Each row was made from one path, in order. Every step used is in the known rows, and no mark comes twice. Write each row's path.
In the rows, zero is written as 128.
Known rows
fuzug, ponuk, togon, fipet, fevuto, safon: [200 146  91  76  65  71  59 134 141 171 153 134 156 125 148 132 106 128
 119  64 127  79 110 108 131 145 113 124  79 129 121 134 164 173 113 101
 159 109  34]
ponuk, fuzug, fipet, togon: [142 153 134 118 110  76 121 135 150 176 121 121 155 125 152 128 110 134
 112  63 100  72 132  66 114 135 138 141 112 132 135 127 132 106 121  71
 147 110  62]
fuzug, ponuk: [182 137 108 140  93  71  96 147 144 153 128 135  91 112 148 111 123 111
 112  77 110  89 105  70 120 143 124 146 122 144 115 155 165 157 108  82
 150 138  98]
safon, fevuto, fipet: [198 115  98 109  89  72  94  91 130 143 129 156 110 102 161 114 111 117
 116  91 124  69  94  87 101 143  90 140 135 157 123 115 151 112 110 112
 145 110  91]
nogak, fipet: [156 113 105 144  81  77  95 109 172 155 123 151 104 115 146 105 124 135
 114  89 127  80 111  92 123 140 116 135 128 136 120 124 163 139 122  97
 150 164  90]
togon, ponuk, fuzug, fipet, nogak: [128 131 133  75 103  77 101 163 129 158 146 120 119 136 151 122 119 135
 124  99 121  83 132 140 107 116 143 143  98 135 130 157 128 104 114  68
 150 103  77]
remu, fipet, nogak: [215  76 113  99  91  73  91 120 147 135 131 145 108 112 132 116 117 137
 110 115 100  88 115 108 136 124 103 144 142 124 119 117 152 106 126 138
 175 149 120]
remu, fipet, togon, ponuk, fuzug: [179 144 130 125  87  83 121 152 139 171 125  99 117 131 126 134 109 124
 113  79 109  90 123  65 113 121 128 152 108 107 128 156 138 117 116 134
 158 167 117]
gobif, mero, fipet, togon, ponuk, fuzug: [151 135 139  94  83  85 100 156 156 184 141 101 118 184 141 163 116  94
 129  73 119  91 114  48  86 123 135 150  75 126 122 205 136  90  93 120
 149  93  78]
gobif, neme: [180 123 108 132  85  74  97 123 132 159 122 156  68  97 153 104 125 133
 116  79 140  75 103  60 111 140 113 143 109 144 113 144 156 104 122 167
 155 138 123]
neme, gobif, mero, fipet: [196  71 129 116  89  80  69 103 162 157 121 150 119 162 136 144 125  88
 135  65 102 105 102  58  97 135 113 136 105 139 134 171 163 123  95 113
 159  95  95]
togon, ponuk: [173 114 102 133  84  74  91 151 141 159 123 128  79 122 146 113 132 113
 124  97 120  86  93  70 103 131 116 149 107 145 118 172 158 108 111 107
 149 148 129]
gobif, mero, fipet, bibi, nide: [203 119 124  94  89  78  93 123 194 149 160 140 117 165 106 153 126 102
 163  83 108  65 115  66  86 161 106 145 103 134 135 184 154  96 111 144
 156 149  75]
gobif, mero, fipet: [194  81 116 110  81  76  79 108 179 160 138 152 113 160 147 143 127 101
 132  84 101  77  90  57 106 141 116 143 104 140 114 167 159 103 103 113
 159 105 100]
safon, fevuto, fipet, remu: [201 118 101 104  86  77  86 106 139 135 134 149 101 111 162 120 105 119
 117 101 133  63 106  67  97 145  80 141 153 149 121 116 149 153 115 126
 143 105  54]
remu, fipet, bibi, nide: [227 124 116 124  94  75 111 126 180 127 138 140 114 111  91 122 123 136
 143  91  94  59 130  86 111 154 100 147 139 117 137 137 155 123 137 158
 166 222 114]
neme, gobif, mero, fipet, bibi: [196 118 123 105  93  87  91 117 175 151 133 154 111 165 125 158 125 102
 149  70 106 103 114  82  79 155 103 139 112 139 131 168 156 115  96 123
 164 118  97]
fevuto, fipet, togon, ponuk: [168 141  96  99  84  74 100 166 131 165 125 102  89 129 146 124 123 111
 108  92 122  90 115  59  97 127 108 145  99 134 123 160 153 106 100 133
 138  88  69]
remu, fipet: [220  84 106 137  89  76  94 107 160 144 124 148 105 108 132 114 123 134
 118  91  93  75 104  75 134 138 107 144 137 124 122 124 162 136 129 124
 166 176 134]
togon, ponuk, fuzug, fipet, fevuto: [129 156 131  97 101  80  94 159 133 160 149 126 112 134 159 129 120 137
 137  67 128  68 134 141 137 121 135 144  81 131 128 158 144 149 119  68
 142 140  45]
fuzug, ponuk, togon, fipet: [191 119 112 144  76  77  76 121 156 174 134 123 147 139 133 122 115 125
 122  79 111  85  96  70 111 144 138 130 102 129 120 147 165 171 108  79
 158 110 115]
remu, fipet, fuzug, ponuk, togon: [209  97 111 177  93  78  78 148 143 111 139 111 135 122 127 135 100 128
 136  56  74  73 110 107 127 130 134 148 114 109 127 139 152 194 112 106
 152 128 105]
mero, fipet, togon, ponuk, fuzug: [154 172 136  93  83  87 121 160 157 178 128 106 132 168 132 135 110  99
 122  87 119  87 101  50  98 126 133 149  92 131 129 158 136  89  98 105
 150 121  69]
fipet, togon, ponuk: [171 148 106 123  88  77 107 165 139 166 117 104  87 123 145 124 123 112
 104  92 115  91 113  32 104 123 112 153  93 137 121 174 151  88 105 118
 146 139  99]
neme, gobif, mero: [197  68 122 148 100  75  64 115 134 156 114 148 102 116 144 141 128 102
 129  62 104 101 110  69  95 130 107 134 102 143 133 175 160 117 104 126
 156 113 136]
neme, gobif, mero, fipet, fuzug, ponuk: [183 103 125 138  90  79  71 133 139 121 135 116 115 174 138 148 122  89
 138  34 108 104 112  88  95 122 134 143  83 133 131 193 157 174  81  93
 145  77  54]
fipet, remu: [190 111 104 131  89  76  87 136 157 139 127 145 100 112 145 125 120 119
 115 100 124  73 111  54 113 143  98 144 149 143 120 133 156 142 121 119
 155 151  80]
mero, fipet: [194 108 114 108  81  81 101 112 177 154 130 154 125 143 136 115 123 104
 124  98 103  78  93  57 118 143 114 143 131 145 121 128 161 105 110  96
 160 136  77]
safon, fevuto, fipet, togon: [196 141 105 101  91  75 110 104 128 158 119 132 118 113 164 128 102 116
 101  85 122  76 107  52  99 135  90 143 122 145 125 115 143  84 106 124
 141  91  66]
neme, gobif: [193  99 118 144 100  76  85 120 136 145 102 151 117 106 134 115 125 107
 113  77 109 100 112  65 108 130 108 135 127 148 138 138 162 116 108 110
 156 145 121]
neme, gobif, mero, fipet, bibi, nide: [207 120 135  96 100  80  83 123 178 142 141 141 126 162  97 152 124  89
 158  65 107  89 120  63  82 152 107 138 103 134 152 187 155 111 101 142
 158 138  73]
bibi, nide: [200  97 114 134  94  66  88 130 152 146 131 138 117 105 113 109 128 108
 127  88 110  60 113  42 119 135 115 143 120 144 139 155 160 103 122 132
 150 173 112]
ponuk, fuzug: [171 126 126 145  98  77 106 131 142 153 127 149 137 108 139 122 115 117
 124  84 118  69 115  91 109 135 124 138 126 149 127 127 139  99 119 110
 153 162 125]
nogak, fipet, mero: [142 172 106 112  72  80  84 120 169 162 150 148 101 114 139 120 120 141
 121 109 142  86 122 109 107 132 105 137 116 133 123 122 158 127 121 103
 159 144 109]
fuzug, fipet, togon: [165 128 111 112  99  74 110 124 157 171 116 123 124 119 157 122 120 133
 109  71  93  77 119  40 121 140 124 142 105 132 127 129 150 105 120  70
 148 110  62]

Write each row's path
[197 106  98 132  89  77  93 107 116 100 133 135 118 109 158 122 106 127
 123  80 123  49 105 107  95 129  97 143 119 150 124 115 136 112 107 125
 135 110  77] : safon, fevuto, fipet, fuzug
[148 136 105 115  78  78  79 121 158 148 138 154 104 118 157 117 119 137
 113  86 144  77 120 126 156 127 104 135 108 135 120 128 165 147 124 109
 152 183  34] : nogak, fipet, fevuto
[182 121 106 176 100  74  78 166 131 117 141 112 134 121 140 134 101 112
 131  56  93  75 107 105 116 129 132 145 102 136 123 148 149 158 101  91
 141 109  89] : fipet, fuzug, ponuk, togon
[198 160  95 101  93  81 115 104 145 136 137 160 100 107 152 125 105 133
 134  99 119  66 112 110  78 160  79 143 144 153 121 109 144 108 112 128
 148 139  79] : safon, fevuto, fipet, bibi
[154 127 132 128 105  77 107 124 152 163 129 146 144 120 152 116 117 135
 129  69 106  63 119 101 113 142 140 137 120 141 132 121 140 131 124  63
 149 130  86] : ponuk, fuzug, fipet
[194 101 131 101  89  83  80 115 157 170 113 125 127 166 137 158 117  84
 122  57 104 113 111  24 100 128 111 139  95 128 138 174 155  96  91 123
 158  73  66] : neme, gobif, mero, fipet, togon
[194 112 101  69  90  74  90 105 118 136 137 151 110 111 163 116 105 123
 108 120 132  81 103 118 103 128  85 141 134 155 121 114 140  81 109 128
 153  91  77] : safon, fevuto, fipet, nogak
[138 136 108 157  82  76  98 139 147 116 132 118  98 124 147 110 119 137
 118  60 134  79 119 124 120 126 140 143 105 132 116 146 155 188 107  76
 138 157  43] : nogak, fipet, fuzug, ponuk
[192 136 112 141  72  80  73 138 163 167 141 119 140 143 131 137 111 125
 117  87 122  80 104  58 111 146 126 131 118 126 123 145 161 209 111  87
 158 104  69] : fuzug, ponuk, togon, fipet, remu
[182 131 115 131  82  79 103 145 156 109 141 119 112 157 139 120 120 108
 129  63 107  74 102  89 117 130 134 149 103 138 119 148 154 156  98  74
 145 117  41] : mero, fipet, fuzug, ponuk
[207 152 123  97  91  79 115 128 195 134 149 143 125 150  99 125 122 110
 151  97 108  62 114  68  99 158 106 144 128 139 135 137 155  92 118 127
 158 184  64] : mero, fipet, bibi, nide
[187 128 107 162  67  76  99 125 139 123 133 110 118 136 136 116 132 136
 117  63 134  70 112  91 109 128 137 138  81 131 115 153 154 160 106  88
 150 139  83] : togon, fipet, fuzug, ponuk
[209 140 105 116  78  78  82 121 161 151 142 146 102 106 123 130 118 139
 129 108 101  82 112  88 120 132  96 145 121 119 127 122 159 120 128 134
 177 153 159] : remu, fipet, mero
[179 130 105 164  93  72  98 159 128 108 134 117  96 117 144 118 120 119
 122  58 111  73 115  99 112 129 127 150 102 143 117 152 151 152 107  92
 140 140  80] : fipet, fuzug, ponuk
[190 170 101  84  84  75  83 105 132 151 151 152 101 104 156 125 107 126
 126 106 127  73 102 103  88 133  78 141 121 150 127 111 149  97 112 126
 151  82 118] : safon, fevuto, fipet, mero
[125 195 132  93  95  80  97 160 145 172 158 120 114 130 142 132 118 139
 145  93 121  77 129 124  88 125 137 144  88 131 135 156 134 125 115  68
 153 105 121] : togon, ponuk, fuzug, fipet, mero
[161 150 113  50  98  69  88 133 138 155 148 156 149 110 166 124 111 138
 130  51 127  55 136 131 134 146 116 130  98 138 131 103 141 133 133  90
 153 133  13] : ponuk, fuzug, fipet, fevuto, safon
[190 154 115 120  74  78  64 137 141 167 148 128 148 142 143 136 111 127
 123  69 131  82 108 113 146 132 125 131  77 128 117 147 166 181 109  86
 159 122  52] : fuzug, ponuk, togon, fipet, fevuto
[169 108 111 116 101  75  89 128 169 145 130 142 111 122 155 119 122 138
 120  88 105  65 125  59 116 148 114 142 135 136 128 126 154 173 128  67
 148 123  50] : fuzug, fipet, remu
[187 133 111 154  99  72  77 153 146 165 133 133 128 114 141 126 106 105
 124  74  90  89  96  77 117 146 130 142 121 141 121 148 162 162 104  82
 150 113 112] : fuzug, ponuk, togon
[133 135 130 123 102  79 111 147 143 168 135 123 117 132 148 119 123 130
 134  75 114  73 122 103 101 132 149 144 103 134 132 159 140 139 116  59
 142 126  98] : togon, ponuk, fuzug, fipet
[194 118 112  98  77  81  93 121 184 141 131 147 115 151 138 125 118 106
 123 106 117  74 104  46 120 145 102 144 147 140 120 126 158 146 115 100
 156 131  46] : mero, fipet, remu
[196  65 124 138  89  82  67 117 146 115 123 131 129 167 136 150 121  96
 142  50 106  91 110  76  96 120 117 139  82 134 134 170 150 118  94 119
 151 102  74] : neme, gobif, mero, fipet, fuzug
[189  69 116  69  84  75  73 120 162 153 149 146 113 166 147 145 121 102
 123 109 112  94 103  95 112 126 110 144 108 139 115 162 149  75 103 126
 165  84  74] : gobif, mero, fipet, nogak
[146 171 129 130  95  82 117 170 131 175 121 103 116 129 140 132 113 111
 114  84 125  86 122  53  99 122 128 150  95 135 128 170 133  83 107 120
 148 143 103] : fipet, togon, ponuk, fuzug
[176 120  95 140  92  69  88 158 121 106 138 115  98 117 146 120 121 119
 125  56 113  75 115 119 106 128 123 142 106 141 120 138 152 169 100 106
 133  96  51] : fevuto, fipet, fuzug, ponuk
[204  90 108 141  69  79  74 101 166 171 126 140 160 131 130 129 116 130
 119  92 112  73  86  64 107 142 123 125 108 133 126 122 158 117 121 103
 161 127 137] : ponuk, togon, fipet
[154 141 124 129  93  81 107 158 133 157 129 125 103 122 136 123 120 115
 132  88 127  78 114  90 100 129 131 146 109 145 125 166 139 114 108 110
 148 164 135] : togon, ponuk, fuzug
[178 158 102  93  83  78 106 131 117 164 127 111  88 125 165 126 108 112
 111  92 129  83 103  58  87 128  95 149  99 140 124 152 143  94  97 123
 134  86  82] : safon, fevuto, fipet, togon, ponuk
[176 157  93  88  88  72  73 135 144 153 150 147 102 110 140 130 120 123
 128 109 121  80 120 107  93 130  90 135 118 144 126 119 156 106 112 135
 156  91 110] : fevuto, fipet, mero
[200  78 104 166  70  82  73 114 150 127 131 120 169 134 130 137 109 136
 126  76 119  57  99  93 100 128 126 129  93 130 124 126 145 114 116 112
 153 129 116] : ponuk, togon, fipet, fuzug
[203 132  91  32  69  76  82 118 162 147 144 163 129 136 153 119 113 105
 129  83 127  70 104  94 144 146  91 137 108 146 119 112 160 109 119 120
 161 141   7] : mero, fipet, fevuto, safon
[195 101 128  90  88  84  54 116 149 152 135 154 117 161 145 157 119  92
 137  59 121  99 116  90 134 120 100 135  81 138 135 171 165 129  98 119
 162 101  36] : neme, gobif, mero, fipet, fevuto
[188 129 105 143  99  77  75 134 114 117 145 118 136 116 156 136  88 113
 132  56 104  65 100 121  94 138 117 143 111 141 126 130 139 168  95  94
 131  65  67] : safon, fevuto, fipet, fuzug, ponuk, togon
